Each row was made from one small tree. The marks that hang from a mark follow it in brackets, in the order of their numbers. Every link used is in the known rows. Write each row's tree.
Known rows
Q114(Q742(Q751) Q913(Q831)): .03	-.26	-.21	-.17	-.09	-.18	-.09	-.26	.28	.19	.01	-.14	-.15	.10	.19	-.13	-.12	.04	.21	.07	-.39	.04	-.44	-.11	-.21	-.06	.06	-.03	-.06
Q563(Q114(Q913(Q655 Q831))): .16	.15	-.24	.02	.34	-.12	.05	-.44	-.08	-.07	.09	.01	-.07	-.28	.11	-.43	-.02	-.07	.06	-.21	.09	.16	-.17	-.17	.08	-.23	-.15	-.05	-.08
Q563(Q114(Q913) Q655): .05	.26	-.30	.01	.22	.13	-.21	-.44	.01	-.06	.07	.08	.17	-.36	.15	-.17	-.07	.14	.09	-.53	.51	.42	-.09	-.21	.08	-.18	-.01	.07	-.09
Q742(Q655(Q563(Q114)) Q831(Q913)): -.60	-.01	.27	.10	.15	.14	-.21	.19	.01	.32	-.04	.29	.24	.02	.10	.32	-.42	-.34	.17	.01	-.03	-.02	-.11	.06	.43	.01	.35	.20	.04
Q913(Q655(Q563) Q751 Q831): .28	.19	.12	.33	.35	.35	.23	.16	.12	-.47	-.04	.15	-.29	-.12	.19	-.45	.04	-.03	.05	.11	-.08	-.17	-.11	.02	.10	.20	-.17	.04	.25
Q742(Q655): -.25	-.19	-.15	.31	-.29	-.07	.02	-.05	.21	.07	-.21	-.06	.11	-.04	-.02	.05	-.05	.23	.10	-.04	.04	-.18	-.14	.04	.10	-.26	.06	-.09	-.11
Q831(Q913): -.28	-.06	.16	.01	.03	-.04	-.23	.01	-.14	-.15	-.16	.19	.04	.11	-.08	.05	-.20	-.03	.07	.06	.10	-.01	-.11	-.16	.01	-.10	-.10	.03	-.14
Q913(Q655(Q563) Q751): .33	.24	.14	.36	.15	.44	.24	.25	.13	-.31	.08	.20	-.24	-.13	.13	-.14	.22	.04	-.10	-.08	.09	-.15	.01	.09	.16	.11	-.11	.13	.23
Q742(Q114(Q913)): .00	-.03	-.14	-.22	-.16	-.10	.01	-.41	.20	.34	.04	-.17	.03	.00	-.05	.15	.56	.25	.07	-.13	-.09	.17	-.10	-.22	.18	.01	-.05	.04	-.28
Q742(Q831(Q913(Q751))): -.15	.03	.30	-.14	.10	.13	-.23	.27	-.04	-.07	-.26	.30	-.10	.00	.32	.06	-.26	-.21	.07	.27	.10	.00	-.24	-.06	-.12	.02	-.21	.24	-.05
Q742(Q751 Q831(Q563)): -.08	.00	.12	-.08	-.11	-.28	-.12	.36	-.02	.08	-.22	.06	-.22	-.19	-.20	.41	-.32	-.26	-.01	.46	-.37	-.16	.15	.11	-.22	.08	-.05	-.18	-.15
Q913(Q655): .10	.09	-.15	.19	-.07	.02	.16	.03	-.10	-.24	-.01	.07	-.18	-.29	-.08	-.12	.17	.02	-.15	-.10	.24	-.23	-.03	.02	.05	-.25	-.14	-.06	-.11
Q751(Q563 Q913(Q831)): -.01	-.13	.31	.02	.29	-.11	-.05	-.15	-.27	.03	.05	.10	.45	.28	-.27	-.35	.07	.18	.17	.14	-.19	-.06	.20	-.05	-.09	-.01	-.39	-.31	.01
Q742(Q751(Q913)): -.12	-.12	.33	.02	.01	-.19	-.09	.01	.00	.09	.10	.15	.22	.20	-.17	.13	-.01	.32	.06	.05	-.33	-.19	.10	.02	-.13	-.06	-.23	-.26	-.11
Q742(Q114 Q655): -.38	-.23	-.18	.07	-.39	-.15	.12	-.12	.21	.22	-.19	-.23	.14	.03	-.13	.23	.31	.35	.13	-.06	-.03	-.09	-.09	-.02	.36	-.05	.13	.05	-.26
Q114(Q742(Q655)): -.21	-.32	-.40	.16	-.54	.05	.07	-.05	.15	.10	-.17	-.11	.07	.06	.08	.07	-.09	.11	.16	-.21	.10	-.14	-.35	.14	.10	-.33	.22	.11	-.04
Q563(Q114 Q655(Q742 Q913)): -.10	.06	-.45	.09	-.01	.04	.01	-.30	.02	-.38	.21	-.26	.07	-.12	.08	-.18	-.16	.05	-.17	-.50	.59	.16	.13	-.10	.12	.03	.42	.05	.12
Q831(Q913(Q655)): -.09	.09	.06	.01	.05	.04	.00	.14	-.30	-.28	-.12	.22	-.10	-.11	-.08	.04	-.08	-.05	-.19	.01	.28	-.21	-.05	-.10	.03	-.23	-.17	.05	-.17
Q655(Q913(Q751(Q563))): .37	.05	.24	.05	.01	.14	.07	.10	.14	-.04	.06	-.09	.03	.26	.05	-.18	.32	.24	-.16	-.10	-.07	-.02	.23	.10	-.22	.09	.01	.01	.32
Q563(Q114(Q913(Q655))): .23	.23	-.21	.07	.17	-.02	.08	-.34	-.04	.05	.20	.02	-.08	-.33	.06	-.15	.15	.00	-.10	-.42	.29	.18	-.07	-.06	.11	-.37	-.05	.02	-.08
Q655(Q742(Q751) Q913): -.08	-.18	-.11	.06	-.28	-.30	.07	.00	.31	-.06	.20	-.40	-.17	.25	-.04	.13	.00	.18	-.27	.08	-.23	-.29	.07	.02	-.15	.09	.37	-.16	.04
Q563(Q114(Q742 Q913(Q655 Q831))): .18	.03	-.47	-.12	.09	.04	.12	-.46	-.11	-.04	.16	-.06	-.13	-.19	.20	-.42	-.04	-.18	.11	-.39	.15	.22	-.36	-.05	.07	-.38	.01	.14	-.02
Q831(Q563(Q114 Q655) Q913): -.22	.29	-.03	-.06	.31	.07	-.31	.04	-.48	-.50	-.35	.26	.07	-.21	-.20	.11	-.67	-.15	.02	-.23	.53	.39	.28	-.15	.04	-.01	-.12	.04	-.06
Q563(Q655): -.08	.07	-.26	.12	.03	.12	-.10	-.08	-.04	-.34	-.11	.09	.07	-.35	.02	-.11	-.06	.17	.05	-.20	.48	.03	-.04	-.12	.05	-.07	-.09	.03	-.10
Q114(Q913(Q751)): .33	.08	.00	.06	.00	.13	-.07	-.19	.33	.04	-.06	.05	-.07	-.03	.30	-.17	.17	.25	.04	-.10	.02	.18	-.22	-.13	-.18	-.09	-.25	.06	-.01
Q831(Q913(Q655 Q751(Q563(Q114)))): .12	.29	.28	.00	.35	.12	.00	.24	-.46	-.29	.04	.27	-.04	.11	-.01	-.14	-.03	-.05	-.09	-.18	.51	.29	.24	.12	-.02	-.12	-.21	.21	.14
Q831(Q563(Q655) Q913(Q751)): .10	.25	.07	-.03	.18	.29	-.24	.25	-.26	-.64	-.55	.31	-.06	-.17	.10	.06	-.56	.02	-.06	.04	.42	.23	.18	-.16	-.23	.14	-.36	.10	.00
Q831(Q563 Q913): -.14	.06	.18	.00	.01	-.06	-.18	.15	-.29	-.26	-.41	.17	-.05	.05	-.31	.20	-.42	-.14	-.04	.22	-.02	.01	.17	-.13	-.11	-.03	-.22	-.13	-.11
Q751(Q563(Q114)): -.10	.06	.07	.12	.12	-.12	-.05	-.07	-.23	.05	.16	.03	.21	.10	-.34	-.16	.10	.02	.17	-.22	.24	.31	.28	.13	.06	-.13	.03	-.04	.12
Q742(Q114 Q751(Q563 Q913(Q655))): .05	.01	.36	-.23	.00	-.21	.21	.15	-.36	.20	.27	.02	.19	.20	-.40	.32	.64	.31	-.20	.01	-.13	-.14	.48	.12	.08	.05	-.23	-.15	-.18
Q913(Q655(Q563 Q742) Q751 Q831): .21	.08	-.13	.39	.18	.25	.31	.14	.12	-.51	.07	-.09	-.34	.00	.19	-.47	.00	-.08	-.12	.21	.11	-.17	-.11	.01	.10	.27	-.06	.03	.23
Q114(Q742(Q655(Q563) Q831) Q913): -.01	-.20	-.20	.00	-.38	.34	.04	-.04	.41	.69	.06	.01	.10	-.11	.36	.35	.07	-.22	.06	-.08	-.20	-.19	-.48	.09	.21	-.13	.43	.22	.00
Q751(Q913): -.02	-.08	.18	.09	.00	.02	-.06	-.19	-.12	.01	.04	.17	.32	.11	-.18	-.10	.07	.21	.08	-.14	-.07	-.13	.09	-.06	.00	-.15	-.29	-.19	-.09

Write each row's tree
.12	-.03	.19	.39	-.13	.37	.15	.12	.60	.05	-.03	-.04	.03	.20	.27	.02	.10	.28	-.08	-.18	-.31	-.30	-.02	.10	.15	.18	.37	.06	.40 | Q742(Q655(Q563 Q913(Q751)))
-.07	-.16	.09	-.13	-.22	-.32	.01	.26	.09	.31	.32	-.31	-.06	.18	-.08	.27	.15	-.13	-.36	.34	-.21	-.29	.19	.19	-.22	.14	.41	-.15	.09 | Q655(Q742(Q751(Q563) Q831) Q913)
.06	-.03	.06	.07	.26	-.02	.16	-.19	-.28	-.25	-.01	.14	.15	-.08	-.05	-.39	.01	.10	.01	.01	-.08	-.30	.01	-.11	.03	-.18	-.45	-.25	-.11 | Q751(Q913(Q655 Q831))
.09	-.03	-.36	-.11	-.18	.04	-.05	-.44	.06	.20	.19	-.05	.04	.02	.11	-.13	.02	-.02	.20	-.52	.17	.38	-.30	-.02	.07	-.31	.16	.22	.01 | Q563(Q114(Q742 Q913))
-.04	-.04	.21	-.49	-.08	-.31	-.10	.04	.11	.78	.19	-.14	.04	.02	-.10	.54	.62	.02	-.03	.30	-.34	.09	.07	.00	.00	.16	.08	.00	-.28 | Q742(Q114(Q913) Q751(Q563) Q831)
-.10	-.21	.25	.02	-.09	-.30	-.01	.09	-.21	.17	.30	-.11	.29	.40	-.35	.15	.14	.29	-.16	.20	-.07	-.11	.35	.12	-.20	.05	-.10	-.34	-.05 | Q655(Q742(Q751(Q563 Q913)))
-.12	-.06	.05	-.42	-.15	-.27	-.11	-.04	.29	.62	.09	-.14	-.09	-.09	.07	.49	.41	.01	.08	.23	-.41	.03	-.18	-.11	.05	.14	.09	.05	-.38 | Q742(Q114(Q913) Q751 Q831)
-.41	-.20	-.17	-.26	-.38	-.41	.04	.15	.14	.25	.13	-.33	-.19	.03	-.08	.42	.24	-.08	.00	.40	-.14	-.08	-.06	.03	.11	.25	.23	.06	-.33 | Q655(Q742(Q114 Q751 Q831))
.04	.03	-.14	-.31	-.25	.12	.04	.37	-.55	-.16	-.26	.20	-.27	-.27	-.03	.36	-.41	-.60	-.24	.18	.19	-.22	-.09	.06	-.08	-.23	-.06	.20	-.14 | Q114(Q742(Q831(Q563 Q913(Q655))))
.15	.09	-.01	.10	.35	.19	-.08	.08	-.09	-.45	-.21	.10	.10	-.09	.14	-.51	-.08	.20	.15	.07	.39	.23	.08	-.06	-.18	.18	-.32	.01	.15 | Q913(Q751(Q563(Q655)) Q831)
-.16	.02	.22	.04	.07	.29	-.09	.38	.08	-.07	.00	.15	-.14	.16	.28	.15	-.22	-.34	-.06	.38	.09	-.06	-.17	.00	.07	.33	.11	.22	.10 | Q655(Q563 Q742(Q831(Q913(Q751))))
.15	.11	.04	.00	.18	-.09	-.09	-.30	-.05	.36	.25	-.01	.23	.07	-.16	-.13	.27	.09	.09	-.29	.16	.42	.15	-.01	-.01	-.18	-.03	-.06	.03 | Q751(Q563(Q114(Q913)))
-.26	-.24	-.15	.14	-.41	.32	.07	.19	.25	.40	-.01	.06	.08	-.06	.18	.29	-.07	-.26	.12	-.04	-.14	-.31	-.35	.24	.33	-.06	.46	.23	.07 | Q114(Q742(Q655(Q563) Q831))
-.20	.11	-.09	-.38	-.11	-.15	-.10	.28	-.13	-.04	-.26	-.02	-.15	-.39	-.17	.57	-.07	-.13	-.01	.29	-.02	.05	.24	-.04	.05	.34	.01	.04	-.28 | Q742(Q114 Q751 Q831(Q563(Q655)))
.59	.24	-.10	.00	.23	.08	.16	-.09	.02	-.32	-.34	.03	-.37	-.26	.15	-.32	-.09	-.02	-.17	.18	-.12	.05	-.04	-.15	-.31	-.04	-.50	-.16	.04 | Q114(Q913(Q655 Q751 Q831(Q563)))
.00	-.15	-.12	.03	-.08	-.43	.07	.00	.14	-.28	-.13	-.44	-.29	.23	-.24	-.03	-.40	-.03	-.23	.44	-.53	-.23	.23	-.08	-.28	.30	.22	-.39	.10 | Q655(Q742(Q751) Q913(Q831(Q563)))
.28	.11	-.11	.02	-.10	.08	.24	.37	-.21	-.08	.12	-.09	-.22	-.16	.15	-.06	.25	-.21	-.35	.29	.47	-.11	.08	.21	-.15	-.04	-.13	.07	.05 | Q913(Q655(Q742(Q831)) Q751(Q563))
-.18	-.29	.19	.12	-.01	-.33	.02	.08	.30	.21	-.04	-.25	.13	.30	-.08	.01	-.01	.27	-.05	.26	-.57	-.33	.12	.11	-.15	.05	.31	-.30	.15 | Q742(Q655(Q913(Q831)) Q751(Q563))
-.29	-.21	.19	.06	-.20	-.27	-.08	.41	.12	.53	-.07	.00	.16	-.02	-.07	.42	.03	.02	.00	.38	-.23	-.28	.06	.29	-.09	-.09	.16	-.15	-.09 | Q742(Q655 Q751(Q563) Q831)
.14	.20	.00	-.23	-.01	.24	.18	-.05	.12	.47	.24	.02	-.14	-.34	.08	.34	.67	-.24	-.15	.04	-.16	-.18	-.10	-.08	.44	.16	.15	.19	-.17 | Q742(Q114(Q913(Q655(Q563))) Q831)
.19	.08	.02	.12	.14	-.02	.01	.06	.01	-.49	-.47	.03	-.23	.01	-.04	-.35	-.37	-.01	.21	.33	-.21	.07	.06	-.06	-.24	.16	-.39	-.15	.13 | Q913(Q751 Q831(Q563))
.08	.15	.27	.02	.06	.08	-.14	.26	-.18	-.42	-.46	.23	-.14	.16	-.05	.08	-.41	-.06	-.04	.22	.01	.14	.12	-.06	-.27	.09	-.35	.00	.03 | Q831(Q563 Q913(Q751))
.16	.14	-.46	.08	-.02	-.11	.17	-.37	-.05	.01	.28	-.23	-.13	-.20	.07	-.17	.11	-.02	-.27	-.31	.49	.18	-.07	-.06	.09	-.27	.08	-.01	-.09 | Q563(Q114(Q913(Q655(Q742))))
-.36	-.24	.09	-.36	-.28	-.37	.06	.04	-.06	.34	.22	-.20	.13	.22	-.14	.44	.25	.04	-.02	.32	-.27	-.15	.08	.00	.10	.22	.03	-.06	-.34 | Q655(Q742(Q114 Q751(Q913) Q831))
.17	.09	-.17	.13	.12	-.11	.18	.04	-.28	-.47	-.32	.01	-.25	-.30	-.25	-.27	-.26	-.17	-.08	.25	-.07	-.21	.14	-.07	-.07	-.08	-.31	-.27	-.03 | Q913(Q655 Q831(Q563))
.10	-.22	-.34	-.12	-.09	.04	-.05	-.43	.15	.10	-.02	-.11	-.03	.03	.20	-.32	-.05	-.02	.23	-.08	-.12	.08	-.51	-.16	-.12	-.17	-.06	.04	-.07 | Q114(Q742 Q913(Q831))
-.27	-.01	.09	.16	-.02	.16	.04	.03	.34	.41	.18	-.02	.17	-.01	.13	.18	-.09	-.20	.01	-.26	-.31	-.22	.00	.17	.42	.05	.65	.09	.25 | Q742(Q655(Q563(Q114) Q913) Q831)
-.10	.16	-.06	-.05	.04	-.13	-.07	.06	-.25	.01	-.14	.08	-.02	-.26	-.23	.12	-.38	-.42	.13	.02	.01	.17	.19	.09	.03	-.04	-.01	-.04	-.03 | Q742(Q831(Q563(Q114)))
-.08	.07	-.02	.17	.09	-.10	-.07	-.16	.34	.27	.42	-.13	-.09	.17	-.04	.13	-.01	.01	-.05	-.10	-.16	.23	.00	-.01	.14	.21	.39	-.07	.08 | Q655(Q563(Q114(Q913)) Q742(Q751))
.03	-.04	-.06	.10	-.10	.31	.10	-.14	.12	.01	.40	-.07	.01	.25	-.03	-.07	.03	-.14	.11	-.62	-.14	.07	-.02	.12	.32	.07	.62	.27	.43 | Q655(Q563(Q114(Q742)) Q913)
.33	.10	.08	.14	.28	.06	.20	.15	-.15	-.35	-.08	.04	-.13	-.04	.04	-.51	.18	.07	-.03	.18	.16	-.04	.07	.08	-.17	-.01	-.40	-.06	.14 | Q913(Q655 Q751(Q563) Q831)
.27	.00	-.03	.04	.23	.06	-.06	-.30	.35	-.04	-.18	-.02	-.09	.02	.37	-.46	.00	.19	.21	.10	-.18	.18	-.34	-.20	-.21	.03	-.32	-.03	.03 | Q114(Q913(Q751 Q831))
.02	.01	-.10	-.12	.06	.24	-.05	-.17	-.56	-.08	.28	.19	.55	.07	-.14	-.12	-.05	.08	.15	-.67	.61	.40	.24	.10	.06	-.16	-.06	.12	.12 | Q751(Q563(Q114(Q742) Q655) Q913)
-.08	-.24	.12	-.13	-.27	-.06	-.05	-.02	-.07	.09	.16	.08	.17	.28	-.09	.15	-.08	.19	.14	-.16	-.26	-.13	-.09	.11	-.15	-.13	-.07	-.03	-.05 | Q114(Q742(Q751(Q913)))
.44	.12	-.03	.01	.20	.00	-.05	-.18	.15	-.17	-.39	-.02	-.19	-.03	.13	-.30	-.22	.03	.10	.24	-.30	.20	-.06	-.19	-.32	.12	-.45	-.17	.06 | Q114(Q913(Q751 Q831(Q563)))
-.15	.05	.41	-.43	.06	.04	-.12	.32	-.24	.20	-.11	.12	.07	.22	.04	.26	.29	-.12	.09	.33	.08	.19	.08	-.01	.04	.26	-.17	.30	-.13 | Q742(Q114 Q831(Q913(Q751(Q563))))
-.14	-.13	.01	.12	-.18	-.34	-.01	.21	-.02	.06	.21	-.24	-.04	.26	-.32	.14	.12	.15	-.15	.30	.05	-.02	.23	.13	-.18	.08	.11	-.21	-.04 | Q655(Q742(Q751(Q563)))
.18	-.06	.08	.09	.17	.05	.07	-.13	.30	-.35	-.11	-.12	-.10	.18	.27	-.50	-.05	.13	.11	.03	-.29	-.11	-.12	-.09	-.18	.17	-.04	-.03	.25 | Q655(Q913(Q751 Q831))
.49	.03	-.19	-.28	-.29	.23	-.02	.03	.07	.18	-.24	.03	-.22	-.15	.33	.14	-.14	-.31	-.02	.07	-.10	.16	-.26	.06	-.31	-.06	-.13	.20	.04 | Q114(Q742(Q831(Q563)) Q913(Q751))
.14	-.01	.16	.15	.26	.00	-.01	.08	-.01	-.22	-.12	.01	.02	.19	.00	-.47	.05	.12	.21	.24	-.03	.12	.03	.03	-.19	.13	-.34	-.07	.19 | Q913(Q751(Q563) Q831)
-.02	.12	.16	.22	.16	.18	.04	-.16	.20	.03	.34	-.01	.07	.16	-.11	-.09	.05	-.04	.02	-.44	-.22	.02	.18	.04	.31	.18	.49	.05	.36 | Q655(Q563(Q114) Q913)
.01	-.03	-.23	-.11	-.08	.08	.01	.10	-.07	.00	.19	-.23	.14	-.17	.06	.07	.09	-.14	-.40	.02	.47	-.17	.19	.00	-.08	.11	.36	-.02	.07 | Q751(Q563(Q655(Q742(Q831) Q913)))
-.41	.02	-.25	-.34	.06	.21	-.31	.07	-.43	-.17	-.05	.27	.11	-.25	.27	.13	-.54	-.42	.19	-.33	.67	.32	-.27	-.04	.12	-.13	.21	.47	-.09 | Q563(Q114(Q742(Q831(Q913))) Q655)
-.13	.01	.45	-.01	.25	-.27	-.12	.01	-.31	.23	.34	.15	.39	.35	-.38	.06	.06	.22	.13	-.18	-.15	.17	.43	.17	-.08	-.04	-.14	-.21	.08 | Q742(Q751(Q563(Q114) Q913))
-.21	-.15	.08	.13	-.29	.14	.23	-.08	.48	.33	.06	-.26	.13	.23	-.09	.34	.46	.27	-.04	-.21	-.41	-.29	.09	-.02	.53	.28	.58	.07	.12 | Q742(Q114 Q655(Q563 Q913))
